What can hang from each mark
q_996: q_135 q_727 q_966
q_135: q_996
q_966: q_348
q_427: q_348
q_727: q_2 q_996
q_348: q_427 q_966
q_885: q_2 q_996
q_2: q_727 q_885

Known rows, with every way that one mark hangs from another
[q_885 [q_2 q_727] [q_996 [q_966 q_348]]]: [-1.06  0.32 -1.10 -0.49 -0.03  1.73 -0.21  1.55 -0.62  2.29 -1.14 -2.05
 -1.67 -0.97 -2.25  0.88 -1.21 -0.63 -0.14  1.97 -2.98 -0.70  2.99 -0.61
 -0.22  0.05  0.04 -1.31]
[q_885 q_2 [q_996 q_135 q_727 q_966]]: [-3.57 -1.34 -1.62 -1.54  1.46  1.01  1.19 -0.46  0.48 -1.79 -1.75 -2.51
 -0.99 -1.40 -1.77 -2.16  0.37 -1.61  3.52  1.24 -1.61 -2.18  2.72  1.39
  1.62  0.96 -1.12 -1.46]
[q_135 [q_996 q_727 [q_966 [q_348 q_427]]]]: [-0.68  0.05 -1.41 -2.07  1.59  1.15  1.09 -0.18  0.37 -0.35 -0.99  1.46
 -2.41 -1.56 -2.95  1.17 -0.52 -1.05  3.51  3.63 -2.12 -1.77  3.53  0.30
  0.19 -0.55 -4.08 -3.77]
[q_2 q_727 [q_885 [q_996 q_966]]]: [ 1.92 -1.21 -1.76 -0.20  1.14  2.29  1.05 -0.81  1.17  4.05 -0.38 -1.32
 -1.53 -2.01 -2.27  0.24  0.10 -1.01  0.60  1.39 -3.81 -0.19  1.90 -1.77
 -2.77  0.39 -0.63 -2.49]
[q_348 q_427 q_966]: [ 6.70 -0.12 -1.58 -0.04 -1.03  2.49  1.22  0.12  2.60 -0.76 -0.03  0.83
 -1.01 -3.34 -0.98  0.09  1.59 -0.52  1.28  2.07 -2.78 -0.60  5.24 -1.51
  1.05  0.22 -3.23 -3.39]
[q_727 [q_2 [q_885 q_996]]]: [ 3.45 -0.78 -2.16 -1.04 -1.70  1.95  2.72 -0.59  2.19  0.62 -0.48 -1.66
 -1.32 -2.31 -2.06 -0.03  0.24 -0.07 -1.07  1.36 -3.09 -0.05  1.63 -1.22
  0.58  1.72  0.23 -2.39]
[q_427 [q_348 q_966]]: [ 5.19  1.07 -0.57  0.92 -2.11  2.55  1.62 -1.71  1.16 -2.00 -0.31  1.63
 -0.11 -2.96 -2.59 -0.20  1.91 -0.42  0.95  1.47 -2.64 -1.97  4.12 -1.69
  0.57  3.03 -1.38 -2.33]
[q_996 q_135 [q_727 [q_2 q_885]] q_966]: [ 0.29 -1.61 -1.47 -1.61  0.45  1.13  2.49 -2.12  1.84 -0.72 -0.10  1.42
 -2.05 -1.21 -3.34 -0.40  0.02  0.07  4.96  1.41 -3.20 -0.62  0.41  0.99
 -0.06  0.43 -1.12 -2.61]
[q_2 q_727 [q_885 [q_996 q_135 [q_966 q_348]]]]: [-0.46 -1.50 -1.29 -1.47  1.51  1.14  1.73 -0.56 -0.39  3.95  0.49 -0.95
 -2.44 -1.96 -1.84  0.67 -0.07 -0.49  1.78  2.20 -3.61 -0.42  1.80 -0.02
 -3.25  0.20 -0.47 -1.70]
[q_727 [q_996 q_966]]: [ 1.92  0.02 -0.45 -0.55 -0.92  2.18  0.48 -1.47  1.23 -0.97 -0.37  2.69
 -2.10 -1.00 -2.50  0.84  0.17 -0.91  2.27  2.56 -1.49 -0.92  1.45 -0.24
  2.13  0.24 -1.98 -2.72]
[q_135 [q_996 q_966]]: [ 1.60  0.06 -0.98 -0.76  1.97  2.10  1.27 -0.81  1.31 -0.65 -1.49  2.27
 -1.08 -0.56 -2.07 -0.36  0.19 -1.57  1.83  2.70 -2.29 -2.31  2.46 -0.44
  0.20  0.35 -2.96 -3.11]
[q_2 [q_727 q_996]]: [ 3.85  0.89 -0.58  0.66 -1.76  3.11  0.24 -0.63  1.67  0.99  0.72  1.27
 -1.44 -2.29 -2.31  1.29  0.73 -0.69  0.78  2.37 -2.06  0.08  1.29 -0.88
 -0.28 -0.21 -1.98 -3.51]
[q_2 [q_727 q_996] q_885]: [ 4.21  0.17 -0.72  0.51 -0.80  2.23  1.23 -1.09  2.24  2.73  0.91  0.46
 -1.43 -2.95 -2.53  1.45  0.24 -0.64  0.54  1.59 -2.66  0.56  0.56 -1.33
 -1.93 -0.07 -1.37 -3.35]
[q_885 [q_996 q_135 q_727 q_966]]: [-2.35 -1.52 -1.74 -1.93  0.97  1.64  1.49 -1.53  0.44 -1.38 -0.91 -0.56
 -1.34 -1.41 -1.97 -1.26  1.46 -1.21  3.98  2.29 -1.76 -1.81  2.26  1.17
  0.33  1.02 -1.85 -2.29]
[q_966 q_348]: [ 2.74  0.87 -1.37 -1.06 -3.08  2.13  1.12  0.60  0.63 -0.98 -0.13  1.81
 -1.22 -1.75 -2.56  1.56  0.87  0.55  0.34  2.93 -2.10 -1.32  2.34 -0.30
 -0.34  0.88 -1.47 -3.05]
[q_2 [q_727 [q_996 q_135 [q_966 q_348]]] q_885]: [ 0.17 -0.75  0.03 -1.00  0.90  0.92  1.51 -1.35  0.19  3.11  1.32  1.94
 -3.15 -1.75 -2.45  1.90 -0.68 -0.31  3.22  2.56 -2.76  0.20  0.40  0.47
 -2.06 -0.67 -1.36 -2.10]
[q_727 [q_2 q_885] [q_996 [q_966 [q_348 q_427]]]]: [ 2.84 -0.62 -0.76 -1.58 -1.52  0.99  1.69 -0.96  1.22  1.59  0.72  1.74
 -4.63 -1.85 -2.62  2.61 -2.11 -0.17  2.03  2.51 -2.52  0.94  1.66 -0.38
  2.63 -0.49 -1.28 -2.67]
[q_996 q_135 [q_727 [q_2 q_885]] [q_966 q_348]]: [-1.09 -1.25 -1.03 -2.44 -0.29  0.48  2.40 -1.14  0.56 -0.50  0.30  2.03
 -2.66 -0.91 -3.85  1.21 -0.63  0.88  4.60  2.29 -3.25 -0.42  0.40  1.38
 -0.54  0.43 -0.51 -2.21]
[q_727 [q_2 q_885] q_996]: [ 4.33 -0.13 -0.94 -0.47 -2.19  1.54  2.38 -1.24  2.68 -0.06  0.55  1.20
 -2.02 -2.18 -2.69  1.21 -0.34  0.02  0.62  1.66 -2.34  0.55  0.17 -0.77
  1.74  0.71 -0.50 -2.90]
[q_727 q_996]: [ 3.28  0.65 -0.88 -0.19 -2.21  2.27  0.96 -0.86  1.84 -1.42  0.06  1.64
 -1.25 -2.18 -2.05  0.79  1.01 -0.65  0.87  2.34 -1.17 -0.76  1.55 -0.31
  1.79  0.68 -2.01 -3.17]
[q_727 q_2 [q_996 q_966]]: [ 2.48  0.36 -0.34 -0.40 -1.82  2.38  0.99 -1.50  1.46 -1.47  0.08  2.97
 -2.92 -0.29 -2.76  1.38 -0.74 -0.49  2.27  2.66 -1.98  0.01  0.80  0.04
  3.84  0.11 -1.05 -2.59]
[q_2 q_727 q_885]: [ 4.97 -0.09 -1.68  0.46 -0.93  2.65  1.33 -0.35  2.23  2.95  0.35  0.12
 -0.66 -2.95 -2.41  0.40  0.81 -0.11  0.36  1.11 -3.63 -0.16  1.41 -1.71
 -3.63  0.18 -1.39 -3.60]

Rows
[ 0.29 -0.87 -0.13 -1.90 -0.54  0.27  2.61 -1.60  0.49  0.39  1.03  2.73
 -3.89 -0.84 -2.70  1.68 -1.37  0.13  3.29  2.64 -2.29  0.29  0.08  1.26
  1.56  0.23 -0.37 -1.57] -> [q_727 [q_2 q_885] [q_996 q_135 [q_966 q_348]]]
[-1.48  0.16  0.17 -0.37  0.37  1.12  0.18  0.26 -0.34  1.07  0.33  0.75
 -2.76 -0.85 -1.76  1.05 -1.40 -0.82  2.92  2.28 -1.84 -0.50  1.60  1.10
  0.72 -0.82 -1.16 -1.38] -> [q_885 [q_2 [q_727 [q_996 q_135 [q_966 q_348]]]]]
[ 1.48 -1.54 -1.89 -1.20  0.59  1.51  1.91 -1.07  1.30  1.56 -1.11 -1.01
 -1.55 -1.96 -2.15 -0.38  0.24 -0.94  0.71  1.51 -2.99 -1.21  2.16 -1.35
 -0.82  1.24 -0.75 -2.12] -> [q_2 [q_885 [q_996 q_966]]]
[-0.96 -0.03 -0.92 -2.13  1.58  0.30  2.48 -0.62  0.73  0.17 -1.01  2.20
 -1.84 -0.35 -4.66  1.92 -1.51  0.19  2.74  2.76 -3.37 -0.76  0.63  0.08
 -0.52  0.16 -0.88 -2.81] -> [q_135 [q_996 [q_727 [q_2 q_885]] [q_966 q_348]]]
[-0.82 -1.07 -1.39 -1.43  0.43  2.05  1.14 -1.64  1.06 -1.99 -0.62  2.07
 -1.25 -1.26 -2.61 -0.84  1.34 -0.49  5.31  2.30 -1.97 -2.05  1.72  1.49
  0.01  0.38 -2.56 -2.99] -> [q_996 q_135 q_727 q_966]
[ 2.22 -1.75 -2.13 -1.34 -0.77  1.41  3.42 -1.39  2.00  0.28  0.24 -1.77
 -1.72 -2.44 -1.01 -1.07  0.81 -0.45  0.54  1.40 -2.76 -0.33  1.52  0.07
  0.31  1.65 -0.17 -2.01] -> [q_727 [q_2 [q_885 [q_996 q_135]]]]
[ 0.72 -2.01 -1.62 -0.68  2.09  1.90  1.77 -1.53  1.01  3.62  0.10 -1.50
 -1.94 -2.15 -1.18 -0.94  0.55 -1.20  2.14  1.45 -3.44 -0.60  1.79 -0.48
 -3.00  0.30 -1.14 -2.14] -> [q_2 q_727 [q_885 [q_996 q_135 q_966]]]
[-3.27 -1.88 -1.63 -2.94  1.15 -0.04  2.35 -1.03 -0.39  0.55 -0.45 -0.69
 -1.93 -1.93 -2.93  0.27  0.27 -0.44  3.40  2.39 -2.48 -1.16  1.51  0.97
 -1.80  0.99 -0.83 -1.73] -> [q_2 [q_885 [q_996 q_135 q_727 [q_966 q_348]]]]
[-0.14  0.51 -1.07 -1.81 -2.28  1.75  0.85 -0.28  0.11 -1.75 -0.32  2.88
 -2.18 -0.16 -4.67  2.41 -0.60  1.05  3.30  3.10 -3.00 -0.51  1.10  0.62
  1.52  0.21 -0.63 -2.75] -> [q_996 [q_727 q_2] [q_966 q_348]]
[ 1.64 -1.20 -0.31 -0.19  1.67  1.64  1.43 -2.19  1.54  2.81  1.18  1.44
 -2.51 -2.04 -1.87  0.38 -0.12 -1.03  3.64  1.76 -2.66  0.05  0.53  0.10
 -1.73 -0.43 -1.91 -2.53] -> [q_2 [q_727 [q_996 q_135 q_966]] q_885]
[ 0.21  0.65 -0.82 -1.50  1.19  1.36  1.38  0.21  0.01 -0.39 -1.31  2.88
 -1.71 -0.29 -2.50  1.15 -0.48 -0.81  1.44  3.57 -2.31 -1.97  2.37 -0.10
 -0.12  0.23 -2.38 -2.74] -> [q_135 [q_996 [q_966 q_348]]]
[ 0.25 -0.46 -1.71  0.20  0.30  2.25  1.04  0.42  1.06  1.08 -0.52 -3.76
 -0.66 -2.40 -0.31 -1.87  0.76 -1.47  0.41  0.84 -2.30 -1.08  3.01  0.13
 -0.36  0.73 -1.10 -1.86] -> [q_885 [q_2 q_727] [q_996 q_135]]
[-1.92 -2.25 -1.96 -2.08  2.10  0.83  2.38 -1.93  0.99  0.40 -0.80 -1.37
 -1.42 -2.32 -2.39 -1.18  0.91 -0.98  3.80  1.49 -2.50 -1.45  1.58  0.50
 -1.35  1.12 -1.22 -2.13] -> [q_2 [q_885 [q_996 q_135 q_727 q_966]]]
[ 1.27 -0.59 -0.24 -0.80 -0.86  1.94  1.67 -2.11  1.33 -1.82  0.61  2.89
 -3.19 -0.38 -1.70  0.17 -0.27 -0.64  3.81  2.58 -1.66 -0.38  0.65  1.42
  3.70  0.31 -1.52 -2.16] -> [q_727 q_2 [q_996 q_135 q_966]]
[ 0.28 -0.13 -1.45  0.32  0.70  2.57 -0.20  0.62  0.65  1.95 -1.48 -2.61
 -1.14 -1.11 -1.73 -0.72 -0.55 -1.48  0.30  1.09 -3.00 -0.97  3.00 -1.05
  0.17  0.21 -0.49 -1.86] -> [q_885 [q_2 q_727] [q_996 q_966]]
[-2.34 -0.59 -1.71 -1.06  0.49  1.41  0.35  0.16  0.63 -1.39 -2.29 -2.49
 -0.65 -1.28 -2.82 -0.93 -0.16 -1.22  1.92  1.30 -1.95 -1.81  2.82 -0.03
  1.71  0.89 -0.72 -1.81] -> [q_885 q_2 [q_996 q_727 q_966]]
[ 2.56  1.11 -0.51  1.04 -1.38  2.41 -0.07  0.39  1.79  0.72 -0.06 -0.82
 -0.96 -2.15 -1.99  0.53 -0.29 -1.00  0.30  1.20 -1.83 -0.30  1.66 -0.61
  1.03 -0.37 -1.36 -2.52] -> [q_885 [q_2 [q_727 q_996]]]
[ 0.71 -2.06 -1.77 -1.64  0.85  1.23  2.84 -1.75  1.42  0.77 -0.29 -0.72
 -2.46 -1.32 -1.37 -1.02 -0.04 -0.78  2.08  1.42 -3.14 -0.45  1.43  0.25
  0.73  1.30 -0.26 -1.53] -> [q_727 [q_2 [q_885 [q_996 q_135 q_966]]]]
[-0.69 -1.63 -2.32 -2.60  0.21  0.66  1.62 -0.42  0.39  1.80 -0.67 -1.63
 -2.72 -2.95 -2.97  1.12 -0.41 -0.42  2.28  2.29 -2.83 -0.51  3.17 -0.61
 -0.75  0.29 -1.76 -2.94] -> [q_2 [q_885 [q_996 q_727 [q_966 [q_348 q_427]]]]]
[-1.52 -0.37 -0.98 -2.23 -1.28  1.29  1.62 -0.88 -0.01 -2.17  0.23  2.93
 -2.67 -0.12 -3.48  1.18 -0.22  0.82  4.82  3.24 -2.57 -0.86  1.04  2.02
  1.22  0.27 -1.15 -2.34] -> [q_996 q_135 [q_727 q_2] [q_966 q_348]]
[ 1.24 -1.22 -1.50 -1.67 -0.60  1.73  1.10 -0.47  0.32 -0.06  0.26  1.81
 -3.68 -2.01 -0.74  0.13  0.20 -0.59  3.70  2.94 -2.03 -1.57  3.85  1.02
  0.71 -0.24 -3.59 -2.81] -> [q_996 q_135 [q_966 [q_348 q_427]]]
[-2.30 -0.92 -2.00 -1.38  0.13  1.23  1.48  0.00  1.09 -2.23 -1.34 -3.49
 -0.03 -2.45 -1.41 -2.16  1.18 -1.19  2.02  0.95 -1.23 -1.96  2.73  1.19
  1.15  1.43 -1.20 -1.84] -> [q_885 q_2 [q_996 q_135 q_727]]
[ 1.27 -0.72 -0.55 -1.73 -1.45  1.34  1.35 -1.14  0.50 -0.69  1.15  2.31
 -5.07 -1.20 -1.25  1.51 -1.14 -0.43  3.85  3.35 -1.75  0.10  2.26  1.51
  4.03 -0.43 -2.50 -2.35] -> [q_727 q_2 [q_996 q_135 [q_966 [q_348 q_427]]]]
[-3.02 -0.81 -1.39 -2.69 -0.66  1.13  1.90 -0.77 -0.69 -1.58 -0.17  0.23
 -2.60 -0.43 -3.06  0.86 -0.02  0.25  3.61  3.22 -2.38 -0.74  1.61  1.88
  1.70  0.88 -0.31 -1.77] -> [q_885 [q_996 q_135 [q_727 q_2] [q_966 q_348]]]
[-1.05 -0.95 -1.45 -0.07  1.68  2.21  0.60  0.03  0.42  1.48 -0.94 -2.75
 -1.53 -1.29 -0.55 -1.79 -0.05 -1.66  1.84  1.04 -2.54 -1.40  2.89  0.26
 -0.16  0.30 -0.98 -1.27] -> [q_885 [q_2 q_727] [q_996 q_135 q_966]]
[-4.96 -0.85 -1.34 -2.31  0.80  0.26  1.04  0.35 -0.82 -1.38 -1.41 -1.91
 -1.60 -1.02 -2.28 -0.48 -0.24 -0.86  3.20  2.10 -1.62 -1.94  2.67  1.76
  1.10  0.89 -0.64 -1.12] -> [q_885 q_2 [q_996 q_135 q_727 [q_966 q_348]]]
[ 1.12 -0.44 -0.07  0.09  0.63  2.58  0.58 -1.89  0.93  1.01  0.82  2.15
 -2.49 -1.21 -1.48  0.36  0.33 -1.13  3.85  2.42 -1.98 -0.37  1.12  0.81
 -0.11 -0.62 -2.44 -2.58] -> [q_2 [q_727 [q_996 q_135 q_966]]]
[ 1.58 -0.78 -1.55 -1.22 -0.57  1.56  1.82 -1.42  2.06 -0.27 -0.55  1.59
 -1.61 -1.14 -4.33  0.74 -0.42  0.42  3.37  1.55 -3.47 -0.21  0.55 -0.36
  0.07  0.47 -0.50 -3.02] -> [q_996 [q_727 [q_2 q_885]] q_966]
[ 2.91 -0.29 -1.89 -0.90 -2.03  1.71  2.37 -0.95  2.62 -0.70  0.01  0.57
 -0.78 -2.18 -3.98  0.71  0.45  0.65  1.91  1.37 -3.28 -0.06  0.44 -0.54
 -0.24  0.92 -0.64 -3.50] -> [q_996 [q_727 [q_2 q_885]]]
[-0.68  0.12 -1.21 -1.25  2.27  1.86  1.16 -0.93  1.20 -1.50 -1.66  1.95
 -0.60 -0.81 -3.30 -0.16  0.43 -1.23  3.42  2.81 -2.27 -2.28  2.04  0.17
 -0.18  0.32 -3.05 -3.60] -> [q_135 [q_996 q_727 q_966]]
[-0.68 -0.37 -0.01 -1.80 -0.56  0.94  1.24 -1.10 -0.24 -0.99  0.40  3.22
 -3.16 -0.98 -1.98  1.28 -0.06 -0.46  3.60  3.44 -1.18 -1.12  1.29  1.58
  1.56  0.19 -1.99 -1.95] -> [q_727 [q_996 q_135 [q_966 q_348]]]
[-0.01  0.11 -1.34 -1.99  0.72  1.42  1.37 -0.17  0.52 -0.85 -0.74  1.81
 -3.15 -0.61 -3.12  1.62 -1.26 -0.42  3.36  3.61 -2.87 -0.81  2.83  0.46
  1.91 -0.49 -3.13 -3.55] -> [q_135 [q_996 [q_727 q_2] [q_966 [q_348 q_427]]]]
[-0.29  1.11  0.16  0.08 -0.56  1.59 -0.46  0.90 -0.12  1.41 -0.23  0.83
 -2.45 -0.74 -2.98  2.16 -1.82 -0.57  1.39  2.19 -2.24 -0.14  1.63 -0.18
  1.02 -0.96 -0.61 -1.82] -> [q_885 [q_2 [q_727 [q_996 [q_966 q_348]]]]]
[ 1.71 -0.09 -0.18 -1.45 -1.53  0.64  1.82 -0.86  0.66  0.65  0.52  2.78
 -3.43 -0.77 -3.64  2.91 -1.81  0.36  1.61  2.64 -2.74  0.61  0.10 -0.14
  1.86  0.10  0.23 -2.05] -> [q_727 [q_2 q_885] [q_996 [q_966 q_348]]]
[-0.26 -0.45 -1.73 -0.48  0.13  1.73  0.44  0.43  0.75 -0.50 -2.23 -2.15
 -1.08 -1.06 -1.50 -1.26 -0.19 -1.39  0.30  1.03 -2.06 -1.89  3.28 -0.61
  2.09  1.08 -0.49 -1.48] -> [q_885 q_2 [q_996 q_966]]
[-0.04 -0.78 -2.00 -0.87 -0.14  1.50  1.76  0.17  1.07 -1.33 -1.33 -3.32
 -0.65 -2.26 -0.06 -2.35  1.03 -1.35  0.35  1.09 -1.37 -2.06  3.38  0.51
  1.48  1.52 -1.14 -1.55] -> [q_885 q_2 [q_996 q_135]]
